What can hang from each mark:
Z_87: Z_289 Z_310 Z_773
Z_904: Z_87 Z_703
Z_773: Z_87 Z_190
Z_310: Z_87
Z_289: Z_190
Z_703: Z_310
Z_190: Z_586 Z_773

Every row comes from one small tree of marks. The marks that hang from a mark follow it in brackets, in the order of their numbers. Every link used is in the known rows. Which tree was each row made from?
Known rows:
Z_773[Z_87[Z_289 Z_310] Z_190[Z_586]]: [3.33, 2.56, 1.49, -2.98, -0.67, -2.04, 0.13, -4.03, 0.99, 0.93, 4.14, 3.92, -1.17, 1.68, 1.62, 3.57, -0.94, 2.65, -0.44, -1.39, -0.24, 2.47, -1.47, -1.62, -2.55, 4.20, -2.41, 2.43, -4.30, 2.75, 2.67]
Z_87[Z_310]: [0.87, 1.68, 2.45, -2.04, -5.56, 1.80, -0.27, -6.31, 0.83, 4.37, 2.25, 0.51, -2.88, 2.14, 1.80, 2.79, -0.79, 1.34, 1.03, -3.28, 0.50, 3.32, 0.41, -0.69, 0.18, 2.08, -0.84, 1.30, -3.73, -0.54, 2.42]
Z_904[Z_703[Z_310[Z_87[Z_289 Z_773]]]]: [0.26, 3.84, 4.14, -3.80, -4.77, 0.68, -1.73, -0.65, 1.13, 0.77, 2.15, 0.14, -1.77, 1.93, 1.69, 4.87, 1.70, 0.67, 3.65, -0.04, 1.48, 2.60, -0.68, -0.52, -0.88, 3.71, -0.83, -1.32, -2.75, -2.72, 2.24]
Z_904[Z_87[Z_310 Z_773[Z_190]] Z_703]: [1.27, 2.04, 0.35, -2.63, -3.15, -0.93, -2.07, -0.38, -0.05, -0.43, 1.03, 0.28, -3.10, 1.52, 3.59, 6.43, -1.31, 1.22, 1.24, -0.91, 0.85, 1.24, -1.92, -1.97, -1.67, 4.11, -1.58, -1.61, -0.64, -3.98, 0.62]
Z_289[Z_190[Z_586 Z_773]]: [1.48, 6.05, 2.99, 0.54, -1.05, -1.80, 1.58, -4.75, 0.86, 1.77, 2.41, 1.55, -2.14, 0.84, -0.36, 1.47, 0.37, -0.33, -0.24, 0.04, -1.92, 3.77, 3.06, -1.26, 1.15, 1.63, -0.07, 2.53, -2.32, 3.31, 0.16]
Z_190[Z_773[Z_87]]: [3.13, 4.34, 0.27, -0.36, -1.43, -1.35, -1.10, -5.86, 1.34, 2.21, 2.43, 2.06, -2.60, -0.16, 1.63, 1.19, 0.01, -0.50, -0.64, -1.61, -0.18, 2.70, 2.66, -3.62, 1.19, 1.77, -1.34, 0.74, -3.89, 1.55, 0.37]
Z_904[Z_87[Z_289[Z_190] Z_773] Z_703[Z_310]]: [-0.61, 3.54, 4.53, -3.27, -2.95, -1.50, -0.54, 2.08, 1.13, 0.00, 0.85, -0.87, -1.11, 1.94, 2.57, 5.41, 0.56, 0.12, 5.29, 0.96, -1.09, 1.76, -2.53, -1.04, -1.14, 4.56, -0.26, -0.94, -1.85, -2.50, 1.84]
Z_904[Z_87[Z_289 Z_310 Z_773] Z_703]: [-0.93, 0.88, 2.82, -4.85, -4.00, -0.32, -1.21, 0.61, 1.19, -0.10, 0.31, -0.05, -1.50, 2.97, 3.55, 6.10, -1.39, 2.23, 3.37, -0.68, 0.49, -0.06, -3.50, -0.63, -1.43, 4.07, -1.24, -0.22, -0.83, -3.04, 0.86]
Z_904[Z_87[Z_289] Z_703[Z_310]]: [0.59, 0.76, 5.32, -3.42, -3.15, 0.28, -0.67, -0.25, 2.46, 0.83, 0.91, -0.18, -2.80, 2.80, 2.19, 4.53, -0.34, 0.32, 4.66, -0.64, 0.98, 1.09, -0.47, -1.19, 0.24, 3.71, -2.89, -0.75, -2.27, -4.23, 3.39]
Z_773[Z_87[Z_289[Z_190] Z_310]]: [1.09, 2.25, 2.24, -4.15, -2.56, -2.28, 0.00, -3.55, 1.04, 3.40, 3.49, 2.50, 0.21, 1.02, 1.62, 2.64, -0.24, 2.80, 1.82, -1.14, -1.10, 1.91, -2.09, -1.75, -0.78, 4.04, -0.06, 2.08, -4.83, 3.40, 2.58]
Z_190[Z_773[Z_87[Z_310]]]: [3.07, 3.29, 0.25, -1.77, -1.72, -0.77, -0.96, -6.22, 1.58, 2.32, 1.62, 2.09, -1.81, -0.70, 2.39, 1.18, -0.96, 0.57, -0.52, -2.06, 0.32, 3.16, 1.67, -2.96, 0.50, 2.89, -2.00, 1.07, -3.23, 1.75, 1.20]
Z_773[Z_190[Z_586]]: [2.73, 4.14, 1.96, 1.00, -2.41, -0.23, 0.06, -5.32, 0.11, 1.86, 4.15, 2.16, -4.14, 3.02, 0.25, 3.40, 0.02, 0.20, -1.19, -1.47, -0.48, 3.48, 1.85, -1.44, -0.45, 1.60, -1.15, 1.34, -3.74, 0.24, 1.54]
Z_904[Z_703[Z_310[Z_87[Z_289 Z_773[Z_190[Z_586]]]]]]: [1.53, 5.04, 3.83, -2.85, -2.81, -0.34, -1.00, -0.25, 0.66, -1.22, 2.84, 1.30, -1.96, 1.98, 1.27, 5.37, 1.46, 0.66, 2.17, 0.75, 1.12, 3.25, -0.33, -0.56, -2.23, 4.47, -1.77, -0.80, -2.25, -1.86, 2.21]
Z_87[Z_289[Z_190] Z_310]: [-0.59, 2.24, 3.62, -3.57, -4.78, 0.03, 1.23, -3.37, 1.36, 3.71, 2.48, 1.11, 0.03, 2.34, 2.04, 3.42, -0.22, 2.21, 2.71, -1.52, -1.52, 2.85, -2.50, 0.37, -0.80, 4.46, 0.70, 2.18, -3.22, 1.73, 2.49]
Z_190[Z_586]: [1.18, 3.44, 4.11, -0.30, -3.23, 0.40, 0.42, -5.95, 0.52, 3.16, 3.76, 1.40, -4.29, 3.76, -0.74, 2.00, -0.17, 0.65, 0.11, -1.57, 0.03, 3.07, 2.61, -0.35, 1.14, -0.14, -0.97, 2.51, -4.42, 0.95, 1.70]
Z_703[Z_310[Z_87]]: [2.71, 4.80, 4.76, -1.58, -5.26, 0.87, -1.13, -3.75, 0.62, 3.20, 2.54, -0.05, -2.91, 0.95, 0.33, 2.07, 0.99, 0.03, 1.78, -1.59, 2.25, 5.02, 2.52, -1.16, 0.21, 2.84, -0.91, -0.40, -4.61, -1.24, 3.82]

Which tree is each row?
[4.12, 4.05, 0.78, 0.01, -0.14, -2.55, -0.79, -5.03, -0.22, 1.53, 5.26, 3.72, -3.69, 1.64, -0.14, 2.50, -0.10, 0.81, -2.05, -1.13, -0.28, 2.62, 1.52, -3.11, -0.67, 1.61, -1.91, 1.20, -5.21, 1.93, 1.98] => Z_773[Z_87 Z_190[Z_586]]
[2.57, 5.07, 2.01, -1.57, 0.42, -3.38, 1.08, -5.05, 0.91, 1.67, 2.47, 2.70, -0.73, -0.85, -0.26, 0.86, -0.52, 0.95, -0.46, -0.02, -1.30, 3.64, 2.27, -1.96, 0.22, 2.65, -1.36, 2.70, -2.92, 5.03, 1.19] => Z_289[Z_190[Z_586 Z_773[Z_87[Z_310]]]]
[0.04, 6.39, 2.73, -2.91, -5.10, -2.07, -1.06, 0.21, -0.79, 1.52, 3.11, 0.85, -0.28, 2.01, 1.37, 4.35, 1.32, 1.69, 1.65, 0.59, -0.84, 2.26, -1.83, -0.36, -1.52, 3.98, 3.16, 0.75, -3.35, 2.20, 0.08] => Z_310[Z_87[Z_289[Z_190] Z_773]]
[1.13, 2.65, 3.43, -4.15, -1.41, -2.96, 0.90, -3.60, 0.98, 2.62, 3.78, 3.02, -0.06, 1.39, 0.37, 2.22, -0.49, 3.09, 1.32, -0.58, -0.95, 2.12, -1.46, -0.93, -0.92, 3.46, -1.05, 3.24, -4.65, 4.87, 2.75] => Z_773[Z_87[Z_289[Z_190[Z_586]] Z_310]]
[3.27, 4.84, 1.76, -0.35, 0.34, -2.15, -0.01, -5.97, 1.32, 1.05, 2.87, 2.90, -3.00, 0.45, -0.01, 0.57, -0.42, -0.10, -1.51, -0.85, -0.22, 2.70, 3.68, -2.70, 1.08, 0.89, -2.43, 2.36, -3.75, 3.36, 0.50] => Z_190[Z_586 Z_773[Z_87]]
[0.92, 5.74, 4.64, -2.75, -5.92, 0.79, -1.42, -1.31, 0.62, 1.93, 2.06, -0.25, -0.93, 1.61, 2.40, 3.60, 1.35, 0.04, 3.09, -1.11, 1.00, 4.52, -0.67, -0.39, -1.77, 4.15, 0.43, 0.08, -4.24, -0.73, 2.40] => Z_703[Z_310[Z_87[Z_289 Z_773]]]
[0.35, 3.48, 2.68, -2.70, -3.25, -0.10, 1.43, -3.50, 2.15, 2.48, 0.86, 1.19, 0.81, 0.73, 3.01, 3.10, -0.34, 1.25, 2.05, -1.25, -1.69, 3.31, -1.33, -0.29, -0.76, 5.24, 0.27, 2.17, -1.77, 2.52, 1.28] => Z_87[Z_289[Z_190[Z_773]] Z_310]
[0.24, -0.81, 3.77, -4.98, -3.35, -0.07, -0.44, -0.68, 2.14, 0.73, 0.51, 0.81, -2.19, 3.06, 2.46, 5.06, -1.76, 2.66, 3.32, -0.88, 1.30, -0.52, -1.74, -0.68, -0.05, 4.15, -2.43, -0.05, -1.03, -2.90, 2.17] => Z_904[Z_87[Z_289 Z_310] Z_703]
[0.26, 6.76, 3.92, -2.87, -3.70, -2.70, -0.16, 0.13, -0.78, 0.56, 3.41, 1.48, -0.43, 2.56, 0.02, 4.01, 1.08, 2.01, 1.05, 1.25, -0.71, 2.60, -0.89, 0.19, -1.64, 3.31, 2.34, 1.86, -3.27, 3.58, 0.21] => Z_310[Z_87[Z_289[Z_190[Z_586]] Z_773]]
[2.42, 3.49, 2.38, -2.89, -0.09, -1.53, 0.84, -4.88, 2.54, 0.69, 1.84, 3.26, -0.61, 0.57, 1.53, 1.55, -1.33, 1.28, -0.18, -1.08, -0.13, 2.71, 0.97, -1.35, -0.54, 3.13, -2.88, 3.10, -2.90, 4.11, 1.42] => Z_190[Z_586 Z_773[Z_87[Z_289 Z_310]]]
[0.61, 6.66, 4.56, -2.74, -5.19, -0.68, -0.77, -0.26, 0.23, 1.94, 2.34, -0.28, 0.20, 0.76, 1.72, 3.64, 1.85, 0.13, 3.38, -0.01, -0.08, 4.95, -1.27, -0.25, -1.95, 4.71, 1.55, 0.17, -4.10, 0.64, 2.45] => Z_703[Z_310[Z_87[Z_289[Z_190] Z_773]]]
[0.00, 5.19, 5.36, -3.96, -2.84, -1.46, -0.27, 0.16, 0.68, -0.17, 2.84, 0.75, -1.04, 1.77, -0.13, 4.31, 1.79, 1.16, 3.56, 1.68, 0.32, 3.15, -0.09, 0.16, -1.12, 3.79, -0.52, -0.02, -2.55, -0.02, 2.22] => Z_904[Z_703[Z_310[Z_87[Z_289[Z_190[Z_586]] Z_773]]]]
[0.51, 3.95, 3.78, -2.65, -1.88, -0.81, 2.31, -3.61, 2.11, 1.56, 1.19, 1.80, 0.48, 1.26, 1.60, 2.58, -0.76, 1.45, 1.51, -0.62, -1.76, 3.41, -0.59, 0.52, -0.74, 4.52, -0.71, 3.45, -1.62, 3.85, 1.50] => Z_87[Z_289[Z_190[Z_586 Z_773]] Z_310]
[0.07, 0.11, 3.67, -3.42, -2.97, -0.56, -0.85, -0.19, 1.81, 0.51, 1.40, 0.80, -3.40, 4.00, 1.62, 4.92, -0.89, 1.77, 2.99, -0.37, 0.66, -1.22, -0.60, -1.43, 0.86, 2.75, -1.66, -0.42, -1.90, -3.22, 1.38] => Z_904[Z_87[Z_289] Z_703]
[1.29, 3.31, 5.72, -2.92, 0.17, -2.12, 1.30, 0.74, 2.68, -1.12, 0.01, 0.56, -1.20, 0.94, 1.02, 3.62, -0.27, -0.22, 3.91, 1.64, -0.38, 1.86, 0.81, -0.98, 0.26, 4.52, -2.99, 0.27, -0.55, -0.70, 2.36] => Z_904[Z_87[Z_289[Z_190[Z_586 Z_773]]] Z_703[Z_310]]
[2.31, 3.73, 0.86, -1.37, -1.30, -1.24, -0.74, -4.49, 2.27, 1.46, 2.16, 2.53, -1.48, 0.83, 2.57, 1.68, -0.18, 0.16, 0.32, -1.39, -0.67, 1.77, 0.73, -2.94, 0.34, 2.89, -1.02, 1.38, -3.72, 1.90, 0.40] => Z_190[Z_773[Z_87[Z_289]]]
[-1.55, 4.53, 3.81, -3.28, -3.98, -1.14, 1.12, -2.11, 0.29, 1.79, 2.37, 0.79, 0.56, 2.58, 2.05, 4.19, -0.09, 2.03, 2.36, -0.53, -2.47, 3.56, -3.26, 1.10, -2.66, 3.86, 1.24, 3.50, -2.80, 3.18, 0.93] => Z_87[Z_289[Z_190[Z_586]] Z_310 Z_773]
[1.83, 6.29, 3.83, -2.42, -1.97, -2.46, 0.74, -1.25, 0.92, 0.44, 2.31, 2.37, -0.38, 1.27, -0.19, 2.59, 0.54, 1.51, 0.19, 1.45, -0.20, 2.43, 1.66, -0.38, -0.20, 4.05, 0.41, 1.82, -2.14, 4.16, 0.75] => Z_310[Z_87[Z_289[Z_190[Z_586 Z_773]]]]
[-1.25, 2.93, 2.96, -3.35, -2.82, -2.45, -0.92, 1.93, 0.53, -0.16, 1.57, 0.07, -1.77, 2.90, 2.19, 5.79, 0.13, 1.38, 3.57, 1.23, -1.37, -0.51, -2.79, -1.14, -0.55, 3.56, 0.85, -0.42, -1.44, -1.45, 0.04] => Z_904[Z_87[Z_289[Z_190] Z_773] Z_703]
[1.60, 5.19, 5.52, -2.88, -4.83, -0.13, 0.02, -1.41, 1.05, 2.73, 2.57, 0.44, -0.45, 0.97, 0.69, 2.75, 1.43, 0.67, 3.11, -0.17, 0.47, 4.37, 0.40, -0.59, -0.60, 4.75, 0.49, 0.30, -4.27, 0.88, 3.62] => Z_703[Z_310[Z_87[Z_289[Z_190]]]]
[1.01, 2.96, 4.55, -2.79, -1.35, -1.45, 0.52, 0.90, 2.86, -0.32, -0.15, -0.03, -1.09, 0.54, 2.18, 4.04, -0.03, -0.54, 4.28, 1.00, -0.51, 1.76, 0.03, -1.72, 0.37, 5.07, -2.19, -0.76, -0.70, -2.04, 2.22] => Z_904[Z_87[Z_289[Z_190[Z_773]]] Z_703[Z_310]]
[0.43, 5.48, 2.52, -2.84, -5.82, -0.47, -1.78, -0.86, -0.18, 1.36, 2.75, 0.84, -1.40, 2.89, 1.98, 4.36, 0.84, 1.42, 1.32, -0.48, 0.52, 2.17, -1.50, -0.48, -1.43, 3.23, 1.98, 0.61, -3.48, 0.65, 0.40] => Z_310[Z_87[Z_289 Z_773]]
[0.59, 2.88, 2.24, -2.13, -5.00, -0.20, -1.45, -2.02, -0.17, 1.97, 0.58, -0.72, -2.46, 1.63, 3.07, 4.10, -1.71, 0.96, 1.50, -2.06, 0.65, 2.48, -1.29, -1.14, -1.07, 2.65, -0.35, 0.47, -2.53, -1.26, 0.85] => Z_904[Z_87[Z_310 Z_773]]
[0.50, 1.87, 3.90, -4.39, -0.20, -2.40, 1.47, 0.32, 2.28, -1.05, -0.14, 1.49, -0.73, 1.29, 1.39, 4.37, -1.71, 2.06, 2.32, 1.43, -0.40, 0.40, -0.21, -0.52, -0.08, 4.87, -2.56, 1.25, 0.67, 0.72, 1.11] => Z_904[Z_87[Z_289[Z_190[Z_586 Z_773]] Z_310] Z_703]
[-1.39, 5.68, 3.70, -1.48, -3.45, -1.67, 0.72, -1.69, 0.09, 1.54, 3.39, 0.90, -0.68, 3.55, 1.20, 3.95, 1.04, 0.89, 2.13, 0.12, -2.97, 2.64, -2.01, 0.43, -1.55, 2.35, 2.29, 3.00, -3.76, 3.05, 0.05] => Z_87[Z_289[Z_190[Z_586]] Z_773]
[0.52, 2.32, 2.79, -2.74, -1.02, -2.42, 0.24, 0.78, 2.03, -0.39, 0.44, 0.96, -1.67, 1.69, 1.73, 4.38, -0.51, 0.98, 2.63, 1.28, -0.86, -0.40, -0.06, -1.91, 0.90, 4.19, -0.88, -0.30, -0.16, -0.74, 0.47] => Z_904[Z_87[Z_289[Z_190[Z_773]]] Z_703]
[1.75, 3.59, 2.03, -1.15, -2.88, -0.62, -2.13, 0.18, 0.33, -0.43, 1.13, -0.70, -3.67, 1.12, 3.03, 5.82, 0.10, -1.00, 2.60, -0.49, 0.79, 2.72, -0.64, -2.48, -1.52, 3.76, -1.84, -2.46, -1.67, -5.18, 1.77] => Z_904[Z_87[Z_773[Z_190]] Z_703[Z_310]]
[0.35, 5.23, 1.68, -0.44, -3.32, -0.31, -0.34, -2.23, 0.04, 0.30, 3.57, 1.56, -1.92, 3.92, 2.95, 5.18, 0.37, 0.31, 0.51, -1.14, -1.95, 2.96, -2.37, -0.38, -2.89, 2.95, 0.79, 1.99, -3.50, 0.73, 0.09] => Z_87[Z_289 Z_773[Z_190[Z_586]]]
[1.69, 6.10, 0.99, -1.88, -4.91, -0.92, -2.08, -0.25, -0.51, 0.29, 3.15, 1.48, -1.40, 2.38, 2.81, 5.38, 0.87, 1.26, -0.08, -0.43, 0.21, 2.62, -1.93, -1.03, -2.78, 4.50, 1.86, -0.15, -3.20, 0.15, 0.08] => Z_310[Z_87[Z_289 Z_773[Z_190]]]
